Each row comes from the steps of one path. Every step used is in the known rows, and no mark comes twice. Write the path behind each row, first mark first.
In the rows, 128 means zero.
Known rows:
tugom nodu temode pigo: [106 161 117 100  73 129 137 133 140 107 142 120 140 157 134 110 107 101
 156 139 136 123 163 119 117]
lapor nodu temode nefi: [116  82 159 119 114 149 125  96 157 119  72 169 119 138 139 171 152 143
 169 135 133 160 126 106 103]
pigo temode: [137 221 157 123 128 146 125 167 101 105 162 138 139 105  81 121 158 136
 146  70  79 154 131 148  96]
lapor nodu tugom pigo temode: [ 99 137 121  66 150 132 113 138 127 120 202 159 137 159  67 110 128 128
 132 118 115 126 155 155 140]
dipu tugom pigo temode nefi: [119 104 152 104  93 101 144 104 119 131 140 143 139 155 112 131 132 101
 181 111 103 180  96 148  77]
pigo tugom dipu: [165 152 121 176 167  88 137 151 103 135 166 158 152 130 102  89 143  75
 115  99 110 119 124 112 102]
tugom dipu lapor nodu: [104  71 173 171 160 131 143 155 105 163 130 131 109 134 128 140 138 160
  90 124 166 119  78  76  97]
dipu lapor nodu: [105  90 198 148 141 169 139 138  93 164 121 107  89 105 130 175 124 178
  97 118 161 140  67  94  88]
nodu temode: [115 214 128 140 112 150 107 150 124 119  96 147 150 100 122 128 154 149
 135 116  95 124 157 110 135]
dipu tugom: [117 187 160 164 102 144 155 145  71 179 138  97  91 108 132 141 130 145
 125 100  96 140  68 130  81]
dipu tugom nodu temode nefi: [104 120 112 123  79 113 161  77 143 120  80 138 130 150 154 137 124 102
 165 142 125 169 110 116 103]
buti nodu: [146 180 154 137 133 143  85 121 156  99 103 109  65  76  65 164 119 135
 140 138 134 118  95 136 108]
tugom nodu lapor: [134 206  76 167 135 146 144 150 115  77 119 122 140 117 129 122 110 103
  99 141 165 143 157 117 136]
tugom dipu lapor nodu buti: [125  64 126 160 164 136 133 159 130 156 133 128 149 122 159 102 133 193
  90 146 123  83 128  64 135]
nefi temode pigo tugom: [172  91 137 114 111 128 131  99 104 135 154 122 130 107 133 151 123 100
 148  89 104 171 108 167 132]
nefi temode pigo tugom dipu lapor nodu: [111   4 147 139 154 112 147 117 109 158 139 141 120 148 148 135 134 146
 101 111 146 138  77 108 129]
buti nodu tugom dipu: [124 149  97 154 178  86  80 135 168 127 108 155 113 134  96 101 138 126
 123 151 146  72 145 128 161]
lapor nodu buti: [155 100 137 134 157 186 121 160 143 143 156 123 125 109 131 140 130 191
 113 147 123  97 144  79 130]
lapor nodu: [141 119 190 139 151 194 125 155 123 148 156 129  82 120  93 184 134 158
 121 125 164 139  98  95  89]
buti nodu tugom dipu lapor: [ 86 125 124 167 154  70 106 120 118 153  64 120 123 103 146 101 131 152
  95 138 139  87  98 124 147]
nefi temode pigo tugom nodu lapor: [142 134  45 132 133 124 155 104 115  69 134 129 150 130 147 118 107  82
 107 125 140 163 153 154 165]
buti nodu temode nefi: [119 122 134 120 107 119 100  76 179  90  36 155 110 110 122 160 144 129
 182 143 115 148 122 133 114]
nodu tugom pigo temode nefi: [126 103 144  88 111 105 111  96 145 120 126 155 148 147 115 139 132 105
 184 127 129 169 135 154 116]
nefi temode: [188 122 143 179 105 161  90 150 144 147  90 118 135  75 136 196 162 170
 143 116 155 188 102 115 179]
nefi temode nodu: [195  83 165 125  93 168 137 125 169 139  93  90 105 123 168 185 153 142
 143 134 159 157 117 140 154]

Write each row's path:
[104 200  64 161 127 134 170 136  90  98 125 113 126 132 139 109 108 109
  90 133 133 137 127 129 124]  dipu tugom nodu lapor
[168  96 164 140  77 145 100 142 140 146 114 105 128 115 150 178 135 148
 170 117 156 167 120 131 151]  nefi temode pigo
[157  88 104 144 151 101 114 137 178 153 102 144 141 165 163 115 161 131
 125 149 161  97 159 130 190]  nefi temode nodu tugom dipu
[ 84  95 156 115 160 157 114 110 110 176 105 119  88 107 146 167 123 188
  98 138 157 113 106 132 145]  dipu lapor nodu tugom
[115 168 119 107 156 138  70  95 160 126  88 122  72  88  92 157 119 154
 134 150 134  96 129 165 162]  buti nodu tugom
[154 138 159 107 118 129 146 108  82 134 178 116 119 113 117 131 109  78
 144  88  95 143 117 164  79]  temode pigo tugom
[124 203  93 153 160 141  93 131 133  63  72 133  99  84  99 136 129 139
 111 134 122 111 143 150 139]  buti nodu lapor
[186 118 142 118 119 166 144 146 160 133 129  86 133 119 174 120 129 155
 128 153 108  88 163 110 129]  temode nodu buti
[142 108 162 108  99 109 121 114 140 111 134 148 151 142 102 142 134  95
 187 119 127 183 120 138  85]  tugom pigo temode nefi
[150 175 126 136 133 162 149 145 124  90  89 114 119 128 166 130 138 124
 110 131 134 112 167 149 125]  temode nodu lapor
[131 168 101  96 136 135 152 144 126  70 136 134 146 159 137  95 134 101
 115 122 107 115 185 169 132]  tugom pigo temode nodu lapor
[162 164 106 128 121 135 170 105 107 108 189 104 121 115  92 130  90  52
 111 123 143 167 106 125  97]  pigo tugom nodu
[112 205  89 129 100 141 138 132 146  96 122 132 151 127 114 114 123 108
 126 141 129 136 160 100 138]  tugom nodu temode
[101 182 129 101 110 112 147 152  86 131 205 131 141 151  77  91 126 108
 138  93  70 140 113 153  98]  dipu tugom pigo temode
[106 164  93  92 129 129 176 134 105  87 142 128 135 174 148  83 131 105
 108 114  81 109 163 179 123]  dipu tugom pigo temode nodu lapor
[ 94 129 137 183 145  79 118 142  96 175  80 123 150 104 168 103 138 152
  94 124 142 103 106 109 141]  nodu tugom dipu lapor
[101 158 133  93  95 124  99 118 154  97 104 129 104 129 110 123 121 129
 166 132 102  96 153 145 121]  buti nodu temode pigo
[138 104 138  81 111 135 110 116 154 155 155 103 122 158 128 138  97 100
 130 176 175 101 161 146 150]  temode nodu tugom pigo
[130 138 110 117 163  92 132 148 156 129 138 154 141 180 136  77 157 114
 127 126 123  78 171 146 148]  pigo temode nodu tugom dipu
[ 89  44 152  80 122 105 131  81 133 132 118 152 135 156 130 144 126 126
 161 129 134 166 108 148 112]  dipu lapor nodu tugom pigo temode nefi
[169 152  89 146 119 150 137 148 151 118 158  92 156 108 137 111 101 136
 117 164 139 116 155  81 139]  tugom nodu buti
[138 147  78 142 112 140 166 136 126 141 166  86 138 125 149  95  98 140
 107 154 109 109 126  92 129]  dipu tugom nodu buti
[127  55 109 143 179 125 146 133 115 151 152 134 150 120 154  91 126 167
  79 131  95  88 123  86 133]  pigo tugom dipu lapor nodu buti
[168  87 109 159 142  79 129 138 122 138 161 156 162 148 127  99 144  84
 135  98 117 131 129 127 138]  nefi temode pigo tugom dipu
[ 74 104 109 140 137  46 140  96 100 120  93 138 142 123 141  66 124 108
 105 108  80  93 104 137 120]  buti nodu temode pigo tugom dipu lapor
[150  71 120  88 107 131 102 108 173 158 139 108 133 153 142 154 107 117
 132 179 181 123 155 148 192]  nefi temode nodu tugom pigo
[109 177 115  80 134 118 106 140 122 118 187 147 156 138  77 102 129 116
 141 113 102 131 162 161 144]  nodu tugom pigo temode
[ 95 118 155  90 105 155 124 137 134 126 139 143 116 158 129 135 129 144
 154 124 122 110 158 118 109]  lapor nodu temode pigo
[124  65 130 171 124  62 145 123  86 160 104 123 161 113 174 101 136 119
 105  98 118 141  81 125 137]  nefi temode pigo tugom dipu lapor
[ 90  73 140 102 137 130 105 116 122 173 155 121 120 141 118 149  91 139
 105 169 182 111 122 120 152]  dipu lapor nodu tugom pigo
